Known rows, with every step that occurs:
fedozi -> podela -> kitig -> lufa -> rimot -> gilapo: [ 15 -15 -13  47  -9  58  49 -10  17  30  61 -51  -2   0   5 -15  -7 -32
   4 -21  53   1  -3 -17]
tokip -> gilapo -> rimot -> lufa: [ -1   8   2  15 -11 -12 -38 -54  12 -41   3 -24   6   3   8   5  20 -39
   5  38   1  -1  -1  -6]
fedozi -> podela -> kitig: [ 13  -8 -22  11  -2   5  87 -39  -9  -1   6 -27  10  -2  24  -3 -16  -5
 -13  23   8  14   0 -19]
levuvut -> tokip -> gilapo -> rimot -> lufa: [  0  14  -5  25   8 -25 -80 -53   7 -50 -19 -17  12  -4 -26  -3   4  19
  15  34 -13  11  -4 -39]
podela -> kitig -> lufa -> rimot: [ -5 -46 -25  35 -15   1   1  -3  23  28  30 -27  13   4 -14  -1  28 -47
  -4 -22  43  -7 -11  13]
levuvut -> tokip: [ 13  -2 -34  -3  15 -14 -38   8  -4 -22 -53  -5  26  -5 -23  -8 -16  46
  10  19 -31  13  -6 -49]
divi -> fedozi -> podela -> kitig: [ -7   5  -6 -18   5   8  92 -72 -16 -26  -4 -11  -9   4  35  -4 -39  -6
 -15  11   6  11  -6 -14]
divi -> fedozi -> podela -> kitig -> lufa -> rimot: [-16 -18  10  25  -3  15  73 -53  -1  26  23 -20  -2   6  14 -10 -14 -39
  -6 -24  43   2 -13   8]
kitig -> lufa -> rimot -> gilapo -> tokip -> levuvut: [  12  -48  -17   25  -19   22 -104   89   23   54   31  -20   19   -4
  -19  -23  -27   16  -13  -37   57   -7  -23   -6]
divi -> fedozi -> podela -> kitig -> lufa -> rimot -> gilapo: [ -6  -1   4  19  -2  63  58 -52   8   7  50 -34 -23   4  19 -16 -33 -31
   1 -34  51  -3  -8 -11]
levuvut -> tokip -> gilapo -> rimot -> lufa -> kitig -> fedozi -> podela: [ -1  44  50  32  24 -19   4 -21 -19 -13 -23  18 -24  -6 -15 -10   5  61
  18  28 -35  13  11 -22]
rimot -> lufa -> kitig: [ -3 -10  14   5  -7  -7  -5  25  17  28 -19   9  16   3   2   4  35  -5
  -6  15  -3  -5  -7  23]
rimot -> lufa -> kitig -> fedozi: [-10  -2  32  -7  -3 -26   0  22   4  16 -17  31  -8   1  -4   6  26  -6
   3  -1 -15 -11  -1  24]
rimot -> gilapo -> tokip: [ 16   6 -31 -10   2  31 -71  64  12 -22   4 -22   8  -5  -5 -11 -37  34
   4   9  14   1   0 -51]
tokip -> gilapo -> rimot -> lufa -> kitig: [ -2  20  23  17  -5   4 -19   0  15 -15  -3   1 -12   7  14   3  50  -3
  -4  36  -9  -4   5  17]
levuvut -> tokip -> gilapo: [  9  16 -29  11  28   0 -58 -15  -5 -57 -36 -18 -13  -2 -14 -11  -6  39
  21  38 -16  11   5 -54]
gilapo -> rimot -> lufa -> kitig -> fedozi: [ -7   8  35 -11 -10 -29   3  18   4   9 -18  36   4   1  -2   8  31   6
  -8   3 -29  -9  -1  26]
levuvut -> tokip -> gilapo -> rimot -> lufa -> kitig -> fedozi: [-10  33  34  15  19 -27 -63  -3  -2 -36 -23  30 -28  -3 -31  -4  24  57
  15  16 -38   1   7 -11]
fedozi -> podela -> kitig -> lufa: [  3 -27 -13  35 -19  17  80 -33   2  32  25 -33  18  -2  -1  -6  21 -25
 -16   9  16  15  -9 -10]
podela -> fedozi: [  1 -10 -34 -21  -9 -24   2 -24   0 -17   6 -11   4   0 -12   5 -19 -21
  -2  18   8  -1  -1 -14]
lufa -> kitig -> fedozi: [  3  13  13 -26   7  -4  24  54  -7   1 -34  36 -22   3  11   1  21  20
   0   7 -36 -10   7   7]
fedozi -> podela: [ 24   6  -9   1  -1   7  75 -10 -16   7 -22 -19  21  -1  26  -6 -24  -7
   3  36 -10  12  -1 -27]
gilapo -> tokip: [  7 -11 -24  -3   1 -16 -52  54   3  -3 -20  -8  28  -4  -9  -6 -17  28
  -2  18   8   6  -5 -33]
rimot -> lufa -> kitig -> fedozi -> divi: [ -4  -8  23 -21   1   3 -52  48   2  19 -15  48   1   8 -17  11  20   1
  11 -14 -31 -15  -2  29]
fedozi -> divi -> podela: [ 11  -2 -29 -38  11  31 -35  25 -12  -7  -4   0  14   0   3  13 -21 -23
  14  -9 -33  -4   3  10]
tokip -> gilapo -> rimot -> lufa -> kitig -> podela -> fedozi: [-20  29  33   7  -3 -38  16 -37   0 -18  11  11 -34   1   9   8  24   0
  -3   4  16  -3  18  29]
divi -> fedozi -> podela: [  1  19   7 -27   5  12  81 -48 -24 -15 -36  -6   2   4  41  -8 -46  -8
   0  22 -12   9  -5 -22]

Rows:
[ 14  24  30  -9  12   4  91  39 -24  22 -29  25 -21   1  23  -6  -2  29
   3  19 -32   3  11  -3]
lufa -> kitig -> fedozi -> podela
[-18 -12   3   7 -12  24  88 -59  -6   8  16 -16  -2   2  12  -7   0 -24
 -22  -5  12  10 -14  -5]
divi -> fedozi -> podela -> kitig -> lufa
[ 16  12   9 -11   6 -12  76 -12 -29  -3 -24  -1  -4  -3  21  -5 -32  -8
  11  19 -21   5   6 -29]
kitig -> fedozi -> podela
[ -8  -1 -29 -31   3 -21  10 -29 -13 -11  29 -15 -11 -10  -8  12 -33 -39
   5   0   4  -1   5   8]
divi -> podela -> fedozi
[  5 -11  -3  -1 -23 -27 -12 -35  12  -6 -12 -12  45   0   2   8   3 -33
  -6  21  -8  -1 -12  -1]
gilapo -> rimot -> lufa
[  3  -2 -28 -39   0 -13  -6  -6 -15 -19 -13  15   4   2  -6  10 -32  -7
   8 -24  -5  -2   9   0]
kitig -> podela -> fedozi -> divi
[ -5 -12 -23 -19  -1 -23  17 -27  -5 -35   4   6 -15  -1   0   5   2 -15
  -6  -4  -8  -4   2  -5]
podela -> kitig -> fedozi
[  21  -28  -27   -1   -2    7 -103   81   12   21   12  -15   12   -3
    3  -20  -61   34   -8  -24   47   -7  -14  -14]
lufa -> rimot -> gilapo -> tokip -> levuvut
[  6 -16 -44 -34  -6   6 -51   7  -1 -20   8   2  13   6 -23  11 -24 -13
   5   1  -8  -4  -2  -6]
podela -> fedozi -> divi
[-14  12  29  -6 -15 -50  38 -15   2  17  -6  23   5  -3   0  12  15   6
 -15 -14   5   0   7  35]
gilapo -> rimot -> lufa -> kitig -> podela -> fedozi
[ -1  37  57  22   4  -7  45 -23 -14  -3   3  13 -32   1  20  -3  18   5
   7  33 -18   1  13   9]
tokip -> gilapo -> rimot -> lufa -> kitig -> fedozi -> podela
[ 10 -20 -12  59  -1  46 -10  34  17  43  65 -46   5  -7 -18 -22 -27   8
   3 -26  73   7  -4 -33]
fedozi -> podela -> kitig -> lufa -> rimot -> gilapo -> tokip
[  2  18  11 -48  22  28 -21  74 -21   7 -10  48 -27   2  -2  13   2  11
  15 -26 -54 -13  12  37]
lufa -> kitig -> fedozi -> divi -> podela
[  1 -15 -41 -29   8  25 -24  -5  -5 -14  30  -2   6  -1  -2  16 -10 -21
   0 -21 -14  -3   2  18]
fedozi -> divi -> podela -> kitig
[-14 -33 -16  26  -3   3   9 -15  10  36  54 -28   2  -5 -13   7  20 -67
   4 -41  40  -7  -5  34]
divi -> podela -> kitig -> lufa -> rimot
[ -5  35  41  13   1 -11  19 -18   2 -13 -25  10 -17   3  31   3  44   3
  -1  11  -3  -1  15  22]
tokip -> gilapo -> rimot -> lufa -> kitig -> podela
[ 14  27 -25   7  17  -5 -53 -19  -4 -69 -37 -14  -2  -1 -11  -8  -2  48
  11  41 -33  12   4 -53]
levuvut -> tokip -> gilapo -> rimot
[-13  -3 -14 -29  11 -21  28 -32 -17 -25  28   1 -30 -11   3  13 -13 -32
   1 -22  -9  -4   8  12]
divi -> podela -> kitig -> fedozi
[-11  -5   5  31   6  50  -3   4  11  18  55 -29 -13  -1  -4 -21 -47   8
   0 -40  70   3 -10 -28]
divi -> fedozi -> podela -> kitig -> lufa -> rimot -> gilapo -> tokip
[ -3  25  16  26  16 -10 -63  -2  11 -24 -27   8  -2   0 -22  -4  33  59
   6  32 -25   7   2 -16]
levuvut -> tokip -> gilapo -> rimot -> lufa -> kitig
[ -9   3  18 -19 -12 -23 -11  12   0  15  -4  40  13   4 -11  16  15  16
  -7 -29 -11  -4   7  40]
gilapo -> rimot -> lufa -> kitig -> podela -> fedozi -> divi
[ -7 -37 -26  13   2  32 -44  18  10  36  56 -15  11   2 -26  12  13 -56
  11 -56  26 -11  -6  39]
fedozi -> divi -> podela -> kitig -> lufa -> rimot
[  1   2  19   3 -17 -12   4  17  17  21 -19  15  30   4   6   7  39   7
 -15  19 -20  -2  -6  22]
gilapo -> rimot -> lufa -> kitig
[ 19 -22 -33 -17 -11  16 -91  73   7   2   4 -10  14  -7   0 -17 -46  48
 -24  -3  14   2 -16 -29]
rimot -> gilapo -> tokip -> levuvut
[-13  -5  14 -16  -4 -18 -18  15  -1  25  -5  36   3   3 -16  14   7   5
   1 -33   6  -7   7  37]
rimot -> lufa -> kitig -> podela -> fedozi -> divi
[-13   2  29 -30  11   5 -49  44  -9  24   9  44 -11  -2 -15  19   8 -17
  18 -33 -33 -15   3  51]
rimot -> lufa -> kitig -> fedozi -> divi -> podela
[-13  24  24  -4   2  -6 -33  -8   0 -18  13  29 -24   8  -5  12  23   8
   4 -11   1  -5  18  34]
tokip -> gilapo -> rimot -> lufa -> kitig -> podela -> fedozi -> divi
[ -6 -38 -29  17 -24  11  13 -13  19  13  23 -25  17   0 -14   1  41 -34
 -20  -2  10   2 -12   3]
podela -> kitig -> lufa
[  8  21  14 -17   7  -3  63  42  -9  12 -58  26  -6   3  35  -2  24  27
  -6  -4 -18   1  14  12]
lufa -> kitig -> podela
[ -2  13  40  -1 -10 -29  48   6   3  22 -41  25  20   0  23   6  35  11
 -12  -7 -13   0   5  27]
gilapo -> rimot -> lufa -> kitig -> podela
